Known rows, with every step that occurs:
fitaf-gesan-dilu-regape: [-2.01  2.67 -2.96 -1.15 -1.89 -0.43 -0.27 -7.11  2.74  4.88  3.39 -0.90
 -1.65 -1.40 -2.38  1.33  1.55  0.30 -3.39 -0.69]
dilu-tidegik-leve-gesan-fitaf: [-2.29 -4.34 -1.07 -1.18 -1.60 -2.62  1.84 -4.40  4.37  5.16  3.88  0.14
 -1.12  2.08 -5.49  0.10  2.95 -1.64 -2.44 -3.08]
fitaf-gesan-leve: [-1.61 -0.37 -2.59 -1.10  0.08 -1.66 -0.52 -4.11  6.18  5.08  3.59 -1.03
 -0.63  0.12 -1.33 -1.53  2.68 -0.43 -3.85 -0.61]
leve-sizal: [-0.86 -2.94 -0.29 -1.33  0.45 -1.47 -0.06 -3.83  1.36  3.85  4.52  0.86
 -2.35  6.12 -3.04 -1.28  0.82 -0.05 -3.01 -1.20]
fitaf-gesan-dilu-tidegik-leve-sizal: [-1.19  0.51 -1.61 -0.69  0.16 -1.38  1.14 -7.20  6.29  1.47  4.43 -1.05
 -2.70  2.16 -4.06 -2.55  4.42 -1.39 -4.58 -2.42]
dilu-gesan-leve: [-2.21 -2.22 -2.13 -0.86  1.16 -2.74  0.89  1.44  0.65  4.30  3.31 -0.36
 -2.13  5.90 -2.20 -0.36  0.24  0.88 -3.07 -1.17]
fitaf-gesan: [-0.58 -1.09 -1.99 -1.79 -1.63 -1.56 -1.65 -6.36  3.58  5.77  3.97 -1.13
 -0.88 -0.03 -2.77  0.94  2.72 -0.66 -3.29 -0.32]
tidegik-dilu-gesan-leve: [-1.98 -2.71 -1.96 -1.99  3.42 -2.84 -0.06  2.01 -1.06  3.88  2.97  1.85
 -2.03  6.90 -1.02 -1.08  0.09  1.51 -3.10 -2.62]
regape-dilu-gesan-fitaf: [-0.75 -4.15 -1.09 -0.92 -0.26 -2.84 -0.75 -1.86 -5.13  8.53  3.03  2.85
 -2.26  5.12 -2.57  2.43  0.22  1.22 -1.44 -1.85]
dilu-gesan: [-1.15 -2.89 -1.54 -1.48 -0.53 -2.64 -0.24 -0.78 -2.14  5.07  3.67 -0.41
 -2.36  5.59 -3.68  2.11  0.28  0.65 -2.48 -0.98]
fitaf-gesan-dilu-tidegik-leve: [-1.77  1.57 -2.28 -0.87 -1.00 -1.52  1.05 -6.88  6.18  2.08  4.05 -1.74
 -2.03 -0.45 -3.98 -0.91  4.19 -1.35 -3.92 -2.15]
sizal-fitaf-gesan-dilu: [-2.16 -1.65 -2.18 -0.88 -3.87 -1.00 -1.99 -7.29  4.76  5.02  4.50 -2.64
 -2.45 -2.34 -2.24  0.29  3.12 -0.93 -4.23  1.82]
gesan-dilu-tidegik: [-4.02  2.10 -2.30 -0.44 -0.11 -1.83  2.27 -2.90  1.47  2.45  3.89 -1.32
 -1.87  2.54 -4.06 -0.04  1.34  0.32 -2.98 -1.70]
sizal-leve-gesan: [-2.32 -5.28 -0.71 -2.71 -2.83 -1.43 -1.76 -4.97  0.35  5.44  4.57 -1.49
 -1.53  2.64 -3.30  2.49  3.37 -0.87 -3.50 -1.56]
regape-dilu-tidegik-leve-gesan-fitaf: [-1.59 -3.82 -0.72 -1.49 -1.40 -2.47  0.66 -4.68  0.54  6.74  3.33  2.75
 -1.29  1.72 -4.43  1.32  1.83 -0.86 -2.05 -3.97]
regape-dilu: [-0.95 -0.99 -0.93 -1.91 -0.92 -1.49 -1.25 -3.43 -2.48  6.15  3.41  2.51
 -1.51  2.04 -2.10  2.31 -0.30  0.67 -1.83 -2.03]
gesan-leve-sizal-fitaf: [-2.25 -3.24 -1.03 -0.50 -0.36 -1.49  0.01 -1.81  5.59  3.92  4.47 -0.01
 -2.88  4.71 -1.10 -3.84  0.87 -0.40 -3.92  0.60]
sizal-leve-tidegik: [-1.00 -3.75  0.17 -2.64 -0.60 -1.30 -0.45 -4.05 -0.27  5.32  4.37 -1.48
 -2.66  5.03 -1.61  1.75  1.78 -0.43 -2.83 -0.26]
regape-dilu-tidegik-leve: [-0.70  0.44 -1.00 -1.75 -1.18 -1.96  0.69 -3.48  0.24  4.02  3.51  2.52
 -2.21  2.45 -3.61  1.07  0.67 -0.60 -1.78 -3.66]
gesan-leve-tidegik: [-2.08 -2.30 -0.80 -1.35  2.58 -1.74  1.82 -0.41  3.54  5.04  3.31 -0.53
 -1.26  4.11 -0.89 -1.50 -0.53  0.55 -3.37 -0.47]

Rows:
[-1.29 -3.39 -1.49 -1.35 -1.68 -1.56 -1.33 -4.70  6.85  6.88  3.99 -2.42
 -1.90 -0.37 -0.70 -0.88  1.76 -0.94 -4.61  2.28]	sizal-fitaf-gesan-leve-tidegik
[-0.94 -2.20 -1.45 -2.32  3.60 -1.87 -0.50 -3.25  4.53  5.69  3.11  0.03
 -0.76  2.31 -0.05 -1.85  1.47  0.29 -4.52 -1.09]	fitaf-gesan-leve-tidegik-dilu
[-1.22 -3.82 -1.50 -2.11  0.11 -1.71 -2.00 -4.02  5.46  6.59  3.69 -0.98
 -1.89  0.65  0.20 -1.62  1.59 -0.46 -4.74  1.22]	sizal-fitaf-gesan-leve-tidegik-dilu
[-3.85 -1.12 -1.92 -1.53 -1.75 -0.62  0.56 -4.75  0.28  5.14  3.33 -0.51
 -1.07  0.07 -3.92  2.74  0.03  0.74 -3.53 -2.09]	leve-gesan-dilu-regape
[-1.30 -1.53 -2.11 -2.16 -0.89 -1.09 -1.58 -4.27  4.74  7.38  3.17 -0.12
 -2.16  0.17  0.45 -0.42  0.06  0.02 -4.15  0.98]	sizal-fitaf-gesan-leve-tidegik-dilu-regape
[-2.02 -1.96 -1.04 -0.70  2.10 -1.58  1.19 -1.25  4.27  3.05  4.02  0.93
 -1.99  6.03 -1.45 -3.94  0.77  0.21 -3.57 -1.44]	gesan-leve-sizal
[-1.21 -7.41 -0.23 -1.50 -1.70 -1.75  0.27 -5.38  4.01  5.52  3.97  0.86
 -1.17  1.21 -4.19  0.04  3.05 -1.62 -2.43 -2.72]	tidegik-leve-gesan-fitaf
[-2.74  2.23 -2.86 -0.69 -0.71 -1.82  0.57 -6.13  4.01  3.77  3.91 -2.33
 -1.29 -0.21 -3.83  0.05  3.38 -0.36 -4.03 -1.06]	fitaf-gesan-dilu-tidegik
[-1.61  0.72 -1.98 -2.86  0.19 -1.07 -0.68 -2.66 -1.67  5.32  2.92  3.02
 -1.66  3.40 -1.31  1.48 -1.55  1.16 -1.59 -2.51]	tidegik-dilu-regape
[-0.88 -5.53 -0.23 -2.28 -1.95 -1.35 -0.10 -4.90  3.84  3.61  4.15  0.15
 -1.34  0.97 -4.40  0.86  2.25 -1.46 -3.12 -3.01]	tidegik-leve-gesan
[-1.03 -3.85 -1.06 -0.89 -0.11 -2.37 -1.06 -0.29 -1.53  6.03  3.60  2.25
 -3.68  6.37 -1.30 -0.81 -0.35  0.94 -3.61 -0.87]	regape-dilu-gesan-leve-sizal-fitaf
[-1.52 -5.04 -1.50 -0.56 -0.32 -3.06  0.32 -1.50 -1.97  7.31  3.51  0.35
 -2.23  5.84 -3.38  1.38  1.10  0.56 -1.60 -0.72]	dilu-gesan-fitaf
[-0.54 -2.30 -1.18 -1.84 -0.41 -2.47 -1.15 -1.31 -5.32  6.47  3.18  2.14
 -2.38  4.77 -2.81  3.10 -0.59  1.29 -2.09 -2.02]	regape-dilu-gesan
[-1.89  1.17 -1.53 -1.57 -0.80 -2.36  0.19 -2.72 -1.96  5.97  3.32  1.93
 -1.38  2.80 -3.39  2.10 -0.23  0.49 -1.91 -2.47]	regape-dilu-tidegik
[-1.74 -4.49 -1.34 -0.42  0.20 -2.48  0.04  0.32  2.04  4.34  4.16 -0.38
 -3.68  7.44 -2.04 -2.37  0.64  0.24 -4.05  0.31]	dilu-gesan-leve-sizal-fitaf
[-0.20 -4.05 -0.86 -1.34 -2.72 -1.25 -2.47 -7.26  4.77  5.64  4.99 -0.97
 -2.88  2.34 -2.60 -1.35  2.75 -1.30 -4.30  1.35]	leve-sizal-fitaf-gesan
[-2.00 -2.61 -1.08 -1.90 -1.78 -2.28  1.40 -4.02  4.08  3.52  4.01 -0.44
 -1.28  1.84 -5.74  0.82  2.22 -1.63 -3.09 -3.30]	dilu-tidegik-leve-gesan
[-0.38 -4.84 -0.13 -2.87  3.71 -2.66 -0.14 -0.21 -3.75  5.86  3.13  0.88
 -2.34  7.53 -1.98  1.42 -0.98  1.41 -3.13 -1.69]	leve-tidegik-dilu-gesan
[ 0.51 -3.71  0.38 -1.63 -0.04 -1.01  0.60 -4.87  4.22  1.81  4.65  1.55
 -3.21  5.30 -3.32 -2.44  1.98 -1.38 -2.76 -2.69]	tidegik-leve-sizal
[-0.17 -0.68 -0.30 -1.58 -0.02 -1.87  0.81 -3.94  0.56  3.49  3.89  3.26
 -2.90  4.98 -3.76 -0.72  1.00 -0.65 -2.41 -3.87]	regape-dilu-tidegik-leve-sizal
[-1.44  0.21 -1.34 -1.39 -1.39 -2.15  1.89 -3.36  4.05  2.35  4.04  0.04
 -2.11  2.88 -4.58 -0.38  1.73 -1.49 -2.01 -2.65]	dilu-tidegik-leve
[-1.79 -2.17 -2.47 -1.01 -3.14 -1.56 -1.86 -4.83  7.14  5.91  4.20 -1.99
 -1.79 -1.38 -1.03 -1.13  2.56 -1.14 -4.12  1.86]	sizal-fitaf-gesan-leve
[-2.70 -7.15 -0.86 -1.25 -1.27 -2.21 -0.30 -4.56  1.15  8.22  3.76  0.17
 -0.20  1.51 -4.08  1.32  2.03 -0.37 -2.62 -1.28]	leve-gesan-fitaf
[-0.89 -2.85 -0.84 -1.55  2.49 -2.59  0.50  1.00 -3.25  6.71  2.62  1.78
 -2.31  6.08 -1.12  1.04 -1.51  1.75 -3.14 -1.79]	regape-dilu-gesan-leve-tidegik
